Each row was made from one small tree. Brackets hold a mark, then the marks that hang from it, in the order of their numbers. Every link used is in the known rows. Write each row's tree.
Known rows:
(k_294 k_149 k_438 (k_991 k_262 k_525)): [-3.14  1.91  0.63  0.75 -0.70 -1.97  3.24 -1.37  1.65 -2.51 -0.14  3.28
 -1.10 -1.82  0.00  3.94  1.85  0.83]
(k_525 (k_991 k_262 k_294)): [ 0.41  1.37  1.39 -3.48  0.92 -0.98  0.81  0.40  2.35  0.20  0.28 -0.11
  0.34 -0.94  1.99 -0.05 -0.16 -0.38]
(k_991 k_262 (k_294 k_149 k_438)): [-1.85 -1.26 -0.92 -0.54 -0.37 -1.64  1.59  0.50 -1.95 -2.24  0.17  1.84
  0.68 -1.03 -0.12  2.98  3.45  1.59]
(k_525 k_991): [ 2.98 -0.72  1.44  2.01  0.20  1.52  2.78  0.50  0.99  2.42 -0.01 -0.94
 -2.28  2.95  0.55 -1.43 -2.30 -1.57]
(k_525 (k_991 k_128 k_262 (k_294 k_438))): [ 0.84  0.30  0.66 -4.05  1.16 -1.53 -0.69 -1.43 -1.75 -1.40 -0.44  0.75
  1.12  2.83  4.53 -0.12  0.22  1.19]
(k_294 k_438 (k_991 k_525)): [-1.63  1.60  0.06  1.25 -0.41  1.28  3.23 -1.36  1.12  1.52 -0.55  1.15
 -1.54  0.43  1.24  1.00  1.36  0.02]
(k_438 (k_294 k_149)): [ 1.00 -2.66 -0.74  3.20 -2.01  0.46  1.81  2.95 -0.42  1.55  3.18 -1.72
 -2.17  0.39 -3.67 -0.82  1.19  0.15]
(k_525 (k_991 (k_128 k_438))): [ 6.42 -1.23  1.20  2.55  0.99  2.82 -1.38 -2.01 -2.65  1.72 -0.36 -0.48
 -0.99  5.51  1.57 -3.55 -4.40 -1.58]
(k_128 k_438 (k_991 k_262 k_294 k_525)): [-0.86  0.42  0.34 -1.96  1.96 -0.70 -2.25 -1.53  1.24  0.41 -1.08 -1.41
  1.88 -4.78 -0.34 -0.99 -1.06  0.68]
(k_991 k_262 k_294 k_525): [-2.89  1.39  0.18 -5.72  2.31 -0.09 -1.00  1.55  2.96  0.80 -0.69  0.64
  2.64 -2.65  0.66 -0.95  1.95 -0.19]
(k_991 k_128 k_262 (k_294 k_149) k_525): [-3.52  1.10 -0.11 -4.85  1.92 -2.27 -3.62  2.46  0.80 -2.25  0.62  2.35
  3.47 -1.05 -0.14 -0.95  1.76 -1.63]
(k_128 k_438 (k_991 (k_294 k_149) k_525)): [-1.93 -0.65 -0.68  2.80 -0.02 -0.53 -1.97  0.86 -0.62  1.01  1.93 -0.78
  0.23 -3.64 -1.58 -0.55  0.25 -1.74]
(k_438 (k_294 k_991)): [ 1.42  1.31  0.11  1.71 -2.02  1.07  2.85  0.55  2.34  2.58  2.39 -1.82
 -2.09 -1.12 -2.13 -0.44  0.02  0.66]
(k_128 (k_438 k_294) (k_991 k_262 k_525)): [ 1.59 -1.17  0.66 -0.35  0.32 -0.60 -0.74 -1.80  1.19  1.27  0.65 -3.73
 -0.61 -3.80 -1.75 -1.70 -2.38  2.71]
(k_438 (k_294 k_149 (k_991 k_262 k_525))): [-3.01  2.64  0.72 -0.95 -1.76 -2.43  1.67  1.11  4.57 -1.04  3.40  0.52
 -0.99 -4.36 -2.41  1.68  1.45  0.54]
(k_991 k_128 k_262 (k_294 k_438) k_525): [-2.35  0.32 -0.71 -6.27  2.45 -0.67 -2.28 -0.44 -1.22 -0.91 -1.36  1.45
  3.39  0.96  3.21 -1.00  2.22  1.10]
(k_128 (k_438 k_294)): [ 5.04 -2.90 -0.61  2.79 -1.06  3.97  0.39 -0.60 -2.03  3.68  1.84 -2.96
 -1.66  1.25 -1.84 -2.89 -1.00  1.29]
(k_991 k_128 k_294 k_525): [-1.91  0.75 -0.72 -4.27  2.47  1.12 -3.66  2.51  0.23  1.91  0.26  0.27
  3.02  1.26  1.39 -3.68  1.14 -2.24]
(k_294 k_438): [ 2.14 -2.87 -0.62  2.86  0.12  2.50  3.23 -0.65 -2.63  1.83 -1.84 -0.23
 -1.53  3.43 -0.06  0.08  0.50  1.28]
(k_438 (k_294 k_149 k_991)): [ 0.00  0.77 -0.23  3.86 -3.44 -0.52  2.83  1.70  1.88  0.72  4.09 -0.62
 -2.72 -1.72 -3.53  1.14  0.91 -0.08]
(k_262 (k_991 k_525)): [-0.72  0.18  0.58 -1.00  0.71  2.05 -0.08  1.35  3.29  1.45 -3.50 -2.07
 -0.58  0.15  0.44 -0.41 -2.33 -1.84]
(k_991 k_128 (k_294 k_149 k_438)): [-0.71 -1.92 -1.73  0.84 -0.39 -0.28 -1.17  1.56 -4.61 -0.99  1.01  1.57
  0.91  3.03  0.62  0.07  2.72 -0.36]

Which tree is each row?
[-2.93  1.11 -0.01  3.53 -1.53 -0.34  3.30 -0.09  0.54 -0.24  1.09  2.44
 -2.00 -0.04  0.02  2.54  2.30 -0.79]	(k_294 k_149 k_438 (k_991 k_525))
[ 5.02  1.02  0.48  3.23  0.29  3.07 -0.92 -2.94 -1.32  0.95 -1.11  1.00
  0.01  2.42 -0.94 -1.46 -3.38 -0.90]	(k_294 (k_991 (k_128 k_438)))
[-1.68 -2.02 -1.56  2.30 -1.26  0.28  1.57  1.83 -3.10  0.09  1.43  1.16
 -0.38  0.90 -0.11  1.51  3.84  0.17]	(k_991 (k_294 k_149 k_438))
[ 1.47  0.79  0.42 -2.15  0.89  0.23 -1.80  1.49 -0.31  1.44  1.11 -0.37
  0.83  3.18  2.65 -2.97 -0.87 -2.44]	(k_525 (k_991 k_128 k_294))
[ 5.49 -1.90 -0.20  0.71 -1.34  3.04 -3.14 -1.03 -1.72  1.39 -1.18 -4.23
 -0.82  2.87 -0.02 -2.63 -4.31  0.77]	(k_262 (k_991 (k_128 (k_438 k_294))))
[-0.72 -0.85 -0.85 -0.74 -1.21  1.55  0.58  0.33 -0.59  0.37 -2.60 -1.96
 -0.28  0.61  2.60  1.90  0.73  0.74]	(k_262 (k_991 (k_294 k_438)))
[-4.66 -0.21 -0.66 -2.74  0.25 -1.69  0.51  1.11 -0.36 -1.75  0.69  2.27
  1.19 -1.80  1.22  2.04  4.46  0.83]	(k_991 k_262 (k_294 k_149 k_438) k_525)
[ 0.55  0.98  0.38  1.93 -0.53 -2.23  1.63 -2.21 -1.12 -4.27 -1.10  3.40
 -0.24  1.23 -0.67  3.46 -0.30  1.21]	(k_294 k_149 k_438 (k_991 k_128 k_262))
[ 2.21  2.55  1.45 -1.07  1.49 -0.58  0.21 -1.84  2.11 -1.91 -2.51  1.69
  1.21  0.57 -1.30  0.42 -2.77  0.21]	(k_294 (k_991 k_128 k_262))
[-0.26 -0.79 -0.51  0.89 -1.00 -1.27 -0.68  0.99 -3.68 -0.91  2.59  1.11
 -0.66  3.89  3.12  0.00  1.53 -1.28]	(k_525 (k_991 k_128 (k_294 k_149 k_438)))
[ 3.12 -1.22 -0.13  0.11  2.39  3.79 -3.17 -1.12 -2.28  2.49 -1.39  0.30
  1.12  3.62  0.23 -4.38 -2.21 -1.55]	(k_991 (k_128 k_438) k_525)
[ 4.30 -2.36  0.33  1.91 -0.29 -0.42  0.32 -2.45 -0.24  0.78  0.03 -4.20
 -1.29 -2.87 -3.14 -0.75 -3.45  3.46]	(k_128 (k_438 k_294) (k_991 k_262))
[-0.09  1.54  0.54  1.38 -2.44 -2.41  2.79  0.51  3.14 -1.61  2.86  0.13
 -1.66 -3.45 -3.67  2.54  0.53  1.34]	(k_438 (k_294 k_149 (k_991 k_262)))
[-0.19  0.11 -0.29  5.68 -2.32  0.03  4.45 -0.67 -0.90 -0.97  0.50  2.22
 -2.64  0.88 -1.33  3.49  1.20  0.29]	(k_294 k_149 k_438 k_991)
[ 6.35 -0.65  2.03 -0.07  1.78  1.27 -1.45 -3.25 -1.55 -0.63 -1.83  0.44
 -0.02  3.81  1.39 -1.98 -5.11  0.04]	(k_525 (k_991 (k_128 k_438) k_262))
[-2.15 -1.14 -1.22  1.31 -2.39 -0.14  0.61  1.59 -1.19 -1.34 -1.10 -0.68
 -0.89  0.09  1.09  3.32  1.65  0.01]	(k_262 (k_991 (k_294 k_149 k_438)))
[-0.91  0.13 -0.66 -0.53 -0.70 -0.55 -3.41  2.87 -0.05 -1.97 -1.28 -0.75
  1.17  0.77 -0.25  0.57 -1.10 -2.48]	(k_262 (k_991 k_128 (k_294 k_149)))
[-4.57  1.09 -0.43 -1.48 -0.92  0.00 -1.64  3.64  2.95 -0.12 -0.19 -0.71
  0.36 -2.51  0.33  1.14  1.26 -2.84]	(k_262 (k_991 (k_294 k_149) k_525))
[ 4.93  1.77  1.29  0.70  1.25  1.27 -1.00 -4.08 -0.03 -1.37 -2.36  1.81
  1.01  0.74 -0.89 -0.20 -3.81  0.57]	(k_294 (k_991 (k_128 k_438) k_262))
[-4.87 -1.11 -1.35  1.75 -0.61 -2.53  0.38  1.56 -1.05 -0.03  1.43 -0.62
 -0.35 -2.48  0.15  1.33  2.95 -0.30]	(k_128 (k_991 (k_294 k_149 k_438) k_525))
[-2.77  0.35 -0.98 -4.32  0.60  0.78 -3.41  0.42 -0.58  0.00 -2.52 -1.14
  1.74  1.94  4.28 -0.63  0.47 -0.61]	(k_262 (k_991 k_128 (k_294 k_438) k_525))
[-3.87  0.08 -0.21 -3.23  1.47 -2.86  0.35 -0.88  0.90 -0.46 -1.40 -1.00
  1.24 -3.62  1.38  1.12  1.57  2.27]	(k_128 (k_991 k_262 (k_294 k_438) k_525))
[-1.87  3.25  1.07 -1.27  1.11 -2.41 -0.83 -0.02  3.12 -3.29 -0.08  3.30
  0.97 -1.16 -1.37  1.09 -0.95 -1.50]	(k_294 k_149 (k_991 k_128 k_262 k_525))
[ 2.04 -1.25 -0.54  2.74  0.34  1.25 -0.82 -0.87 -1.61  2.21 -0.43 -2.38
  0.19 -2.16 -1.66 -1.37 -1.74 -0.06]	(k_128 k_438 (k_991 k_294))
[-2.00 -2.15 -1.37  3.92 -1.29 -2.31  1.56  1.06 -2.51 -0.49  0.90 -0.94
 -1.10 -1.57 -1.15  2.17  1.92  0.71]	(k_128 (k_991 (k_294 k_149 k_438)))
[ 0.93  2.24  0.88 -1.36 -0.75  1.05  0.27 -2.39  2.77  1.08  1.81 -0.75
 -0.60 -3.47 -0.61 -0.47 -0.49  1.78]	(k_128 (k_438 (k_294 (k_991 k_262 k_525))))
[ 0.37  0.34  0.79 -4.23  3.56  0.14 -1.96  0.06  1.47 -0.60 -2.71  1.06
  2.38  1.56 -0.13 -2.35 -1.66 -0.27]	(k_991 k_128 k_262 k_525)
